Known rows, with every way that one mark hangs from another:
(K723 (K943 K30 K422)): -0.770	2.845	2.995	3.857	0.249	-0.948	-2.146	1.120	4.957	-4.504	1.727	-2.177	-0.304	1.240	-0.830	3.604	-1.781	-2.330	1.146	0.645	-2.026	-1.148	-3.769
(K323 K650 (K842 K6 K81 K209) K925): 0.059	5.378	4.706	-0.905	2.073	-0.095	4.390	0.631	7.498	-5.518	1.309	3.252	-6.980	3.958	3.032	5.461	-6.203	-1.595	0.145	2.108	1.052	-8.992	0.991
(K650 (K323 (K842 K30 K81) K925)): -0.391	2.858	3.434	-1.545	1.704	-0.281	3.917	0.226	4.436	-6.297	4.169	0.215	-1.981	0.152	1.958	2.960	-2.377	-1.447	2.010	0.897	0.764	-3.403	0.620
(K650 (K323 (K842 K81))): -1.522	2.870	4.020	0.715	2.029	-1.006	2.339	0.837	3.697	-5.974	3.096	-0.084	-3.171	0.834	0.259	1.489	-1.233	-1.134	2.017	0.668	0.360	-2.730	0.598
(K842 K30): 1.306	2.953	3.087	0.956	-0.363	1.130	0.381	1.336	2.475	-4.653	0.187	0.038	2.086	2.846	0.980	0.078	-2.137	-0.800	2.019	1.028	-1.088	-1.988	-1.152
(K323 K842 K925): -1.068	2.688	2.295	-1.358	0.539	0.562	3.268	1.722	4.454	-5.461	3.281	2.323	-3.492	0.261	0.770	3.041	-2.769	-0.589	0.514	1.302	-0.615	-4.956	-1.932
(K650 (K323 (K842 K6))): -2.517	2.071	3.564	-0.346	1.067	-0.861	1.333	0.142	2.955	-5.419	2.751	0.181	-5.598	1.326	0.196	1.435	-1.595	-0.527	1.130	0.442	-1.569	-3.317	-0.889
(K209 K842): -1.044	3.321	2.666	1.419	0.952	0.260	0.643	0.696	2.994	-4.536	-1.196	1.020	-1.281	2.126	-0.319	-2.033	-1.126	1.276	1.554	0.987	-0.571	-3.647	-1.698
(K81 (K842 K6)): -1.208	1.742	1.759	-0.136	0.449	1.374	-1.543	0.608	1.406	-4.084	0.519	1.396	-5.458	2.434	0.868	-0.697	-2.323	1.276	1.866	0.474	-1.066	-3.788	-2.236
(K76 (K842 K6)): -1.767	3.753	2.172	-0.001	0.624	0.497	0.001	0.281	2.161	-3.805	0.803	1.318	-4.444	2.709	1.060	-0.999	-2.390	2.067	1.449	1.189	-0.877	-4.582	-0.211
(K323 K650 (K842 K6 K30) K925): 0.372	3.721	3.298	-3.279	0.345	1.516	3.933	-0.423	6.336	-5.177	2.665	2.798	-5.004	3.262	2.057	4.903	-4.118	-1.560	-0.271	1.789	-1.482	-6.924	-1.173
(K650 (K323 K842)): -2.299	1.630	3.341	0.230	1.163	-0.702	1.756	0.744	2.970	-5.640	3.180	-0.388	-3.317	0.581	-0.289	0.474	-0.400	-0.988	1.794	0.633	-1.101	-2.200	-0.920
(K650 (K323 (K842 K30 K81 K209) K925)): -0.315	2.995	3.850	-0.916	1.936	-0.601	3.864	0.595	4.761	-6.536	2.258	-0.035	-1.946	0.532	2.882	2.540	-3.732	-1.800	2.141	1.206	1.292	-4.278	0.574
(K81 (K842 K6 (K30 K154))): 1.207	1.930	2.180	-2.070	0.329	2.223	-0.887	0.801	1.455	-4.557	1.245	1.897	-1.083	2.263	1.567	-0.150	-1.551	0.240	0.503	0.405	-1.246	-3.331	-2.783
(K76 (K842 K30 K81)): 0.930	4.783	2.618	0.476	1.517	1.064	1.594	0.758	3.172	-4.883	0.249	0.461	0.871	2.179	2.038	-0.764	-2.546	0.949	2.655	1.553	1.355	-3.520	1.385
(K723 K943): 0.235	3.104	3.721	3.009	-0.689	1.129	-0.224	1.870	3.557	-3.926	1.527	0.067	4.136	2.274	-0.680	1.863	-0.094	-1.520	1.604	0.723	-1.678	-3.393	-1.715
(K323 (K842 K209)): -0.939	2.973	3.561	1.571	0.847	0.093	1.657	2.476	3.828	-5.793	-1.042	1.175	-2.610	1.676	0.776	0.944	-3.676	-1.047	0.737	1.485	-0.795	-4.720	-2.047
(K209 (K842 K30)): 0.470	3.326	2.625	0.571	0.612	1.090	1.036	0.262	3.156	-4.901	-2.044	0.612	0.946	2.163	0.610	-1.903	-1.708	0.792	1.600	1.088	-0.755	-3.262	-1.915
(K723 (K943 K30)): -0.487	2.522	3.660	3.492	-0.008	0.488	-1.512	1.209	3.532	-4.263	1.049	-0.625	1.545	1.629	-0.552	1.720	-1.124	-1.613	1.058	0.243	-2.242	-2.547	-3.309
(K943 (K30 K154) K422): -0.646	2.853	2.858	1.776	1.542	-2.526	-2.066	1.761	4.095	-4.988	3.664	-1.030	-3.334	1.122	-0.573	2.448	-1.797	-1.924	-0.513	0.586	-1.170	0.460	-3.801
(K81 (K842 K6 K30 K209)): 0.424	1.932	2.278	-0.151	0.369	1.782	-1.299	0.611	1.836	-4.802	-2.632	0.661	-3.212	2.999	2.977	-1.017	-4.701	0.364	2.140	0.966	-0.684	-4.472	-2.385
(K650 (K323 (K842 K6 K81 K209) K925)): -1.714	3.416	4.048	-0.755	2.109	-1.442	3.267	0.398	4.762	-6.023	2.629	0.867	-6.099	1.204	2.664	3.371	-4.409	-0.913	1.474	0.937	0.910	-5.661	0.764

Rows:
1.268	2.123	2.809	-1.302	0.606	1.853	-0.914	1.240	1.864	-4.831	-0.960	1.562	-1.076	2.713	2.738	-0.641	-3.296	-0.134	0.680	0.779	-0.643	-4.326	-2.804 | (K81 (K842 K6 (K30 K154) K209))
-1.465	2.082	2.963	-2.559	0.706	-0.178	2.865	-0.508	3.794	-5.745	3.809	0.542	-4.545	0.600	1.844	2.894	-2.744	-0.907	1.138	0.686	-1.190	-3.970	-0.926 | (K650 (K323 (K842 K6 K30) K925))
1.122	5.433	3.653	0.582	1.506	0.446	1.208	-0.326	4.020	-4.984	-2.532	1.517	-1.759	3.329	1.855	0.727	-4.250	1.237	0.971	0.889	0.524	-5.178	-0.069 | (K209 (K842 K6 K30 K81))
2.641	5.163	5.631	-0.214	2.090	0.903	3.946	1.923	6.647	-6.289	0.260	2.108	1.223	3.798	1.961	3.255	-3.158	-3.277	-0.345	2.049	0.808	-5.929	0.308 | (K323 K650 (K842 (K30 K154) K81 K209))
2.666	5.115	4.800	2.917	1.350	0.139	1.303	2.127	4.017	-5.569	-2.641	0.088	2.312	3.752	3.368	0.932	-5.625	-1.462	2.613	1.546	1.896	-4.067	1.191 | (K842 K30 K81 K209)
0.187	3.879	2.862	-0.137	0.438	0.867	0.536	-0.479	3.149	-4.587	-2.424	1.238	-1.899	3.012	1.179	-0.664	-3.208	1.353	0.752	0.866	-1.345	-4.611	-1.942 | (K209 (K842 K6 K30))
-0.623	3.352	4.166	-0.442	1.604	-0.542	2.285	-0.103	3.828	-6.063	2.037	0.001	-3.706	1.610	1.479	2.643	-2.894	-1.043	1.400	0.582	-0.193	-3.498	0.522 | (K650 (K323 (K842 K6 K30 K81)))
2.247	4.113	4.692	-0.159	0.037	0.454	0.203	1.770	2.876	-4.706	-1.054	1.649	1.124	4.193	2.960	1.429	-4.400	-1.320	-0.645	0.995	-0.977	-4.869	-1.615 | (K842 K6 (K30 K154) K209)
0.892	3.378	2.365	-1.250	0.681	1.569	1.165	1.216	2.232	-4.546	1.969	1.096	2.872	1.629	1.145	-1.686	-0.034	0.491	0.905	1.320	-0.489	-2.778	-0.767 | (K76 (K842 (K30 K154)))
1.698	3.543	4.124	-2.913	1.015	1.428	4.785	1.498	6.632	-5.869	2.528	2.724	0.130	2.542	2.440	3.605	-2.897	-3.058	-0.683	2.227	-0.276	-6.623	-1.389 | (K323 K650 (K842 (K30 K154) K209) K925)
3.581	5.171	4.747	0.546	1.255	0.711	1.820	2.317	3.590	-5.233	2.134	1.519	5.076	2.850	1.569	2.138	-1.672	-1.678	0.561	0.818	1.298	-2.588	0.755 | (K842 (K30 K154) K81)
1.658	5.662	3.929	-0.571	1.858	0.554	1.481	1.057	3.475	-4.933	-0.841	1.771	0.202	3.272	3.589	0.300	-4.286	0.519	0.524	1.531	1.499	-5.765	1.096 | (K76 (K842 K6 (K30 K154) K81 K209))
3.400	6.011	5.697	0.738	1.395	-0.073	1.187	1.962	4.039	-5.252	-1.302	1.990	1.460	4.514	3.803	2.984	-5.662	-1.494	-0.335	1.038	1.282	-5.595	0.828 | (K842 K6 (K30 K154) K81 K209)
2.318	5.142	3.945	0.122	1.904	0.623	2.215	1.076	3.970	-5.334	-0.504	1.744	3.305	2.188	1.050	-0.124	-1.314	0.073	0.361	0.982	1.177	-3.762	-0.440 | (K209 (K842 (K30 K154) K81))
0.698	3.203	3.029	-2.624	0.509	1.783	4.411	0.327	6.301	-5.497	3.088	2.135	-2.112	2.368	1.429	3.769	-2.649	-2.092	0.580	2.003	-0.904	-5.631	-1.223 | (K323 K650 (K842 K30) K925)
2.036	5.614	4.181	-0.480	1.711	0.512	1.561	0.297	4.011	-5.048	-0.948	2.460	0.360	3.059	1.676	1.112	-2.761	0.644	-0.452	0.742	0.529	-5.047	-0.386 | (K209 (K842 K6 (K30 K154) K81))
1.484	5.520	5.402	0.289	1.727	0.688	3.063	0.546	6.678	-5.871	-1.753	1.905	-3.978	4.971	2.759	3.978	-6.054	-2.150	0.238	2.011	0.175	-7.380	0.536 | (K323 K650 (K842 K6 K30 K81 K209))
-1.045	3.712	3.326	-2.386	0.700	0.731	3.569	0.078	6.250	-4.838	3.505	3.241	-7.174	3.162	1.130	4.654	-3.494	-1.067	-0.351	1.668	-1.317	-7.304	-0.999 | (K323 K650 (K842 K6) K925)
-1.064	1.877	2.325	0.706	0.745	0.987	-1.591	1.089	1.822	-4.424	-1.737	1.098	-5.300	2.909	2.062	-1.260	-4.010	0.869	2.065	0.879	-0.573	-4.805	-2.155 | (K81 (K842 K6 K209))
0.727	1.387	2.023	0.461	0.545	1.967	-0.785	1.399	1.883	-5.104	-2.142	0.036	-0.291	2.125	2.349	-2.321	-3.182	-0.150	2.986	1.210	-0.172	-3.138	-2.366 | (K81 (K842 K30 K209))
0.811	5.459	3.464	0.686	1.651	0.520	1.076	0.449	3.545	-4.878	-2.399	0.865	-1.942	3.556	3.841	-0.005	-5.719	1.060	1.971	1.721	1.337	-5.869	1.473 | (K76 (K842 K6 K30 K81 K209))
0.490	5.824	5.174	3.171	1.611	-1.208	0.325	1.752	3.910	-4.718	-2.117	1.483	-4.009	4.787	2.971	2.186	-6.637	-0.185	1.473	1.138	1.418	-6.223	1.487 | (K842 K6 K81 K209)
1.819	4.911	3.170	-0.722	1.735	1.113	1.940	1.384	3.134	-4.956	1.845	1.404	3.248	1.930	1.797	-0.357	-1.116	0.316	1.194	1.342	1.443	-3.346	1.088 | (K76 (K842 (K30 K154) K81))
-0.339	5.371	3.717	1.577	1.849	-0.417	0.923	0.115	3.971	-4.626	-1.602	1.971	-3.915	3.256	0.986	0.528	-3.623	1.694	0.983	0.804	0.674	-5.575	0.177 | (K209 (K842 K6 K81))
0.320	1.751	1.673	-1.008	0.112	2.223	-1.252	0.102	1.501	-4.493	-0.371	0.991	-3.156	2.505	1.702	-0.581	-2.957	0.811	1.923	0.585	-1.285	-3.371	-2.472 | (K81 (K842 K6 K30))
2.059	3.847	4.041	-1.266	-0.295	0.920	0.245	1.199	2.458	-4.345	1.628	2.066	1.091	3.604	1.459	2.037	-2.236	-0.797	-0.858	0.525	-1.697	-3.449	-1.614 | (K842 K6 (K30 K154))
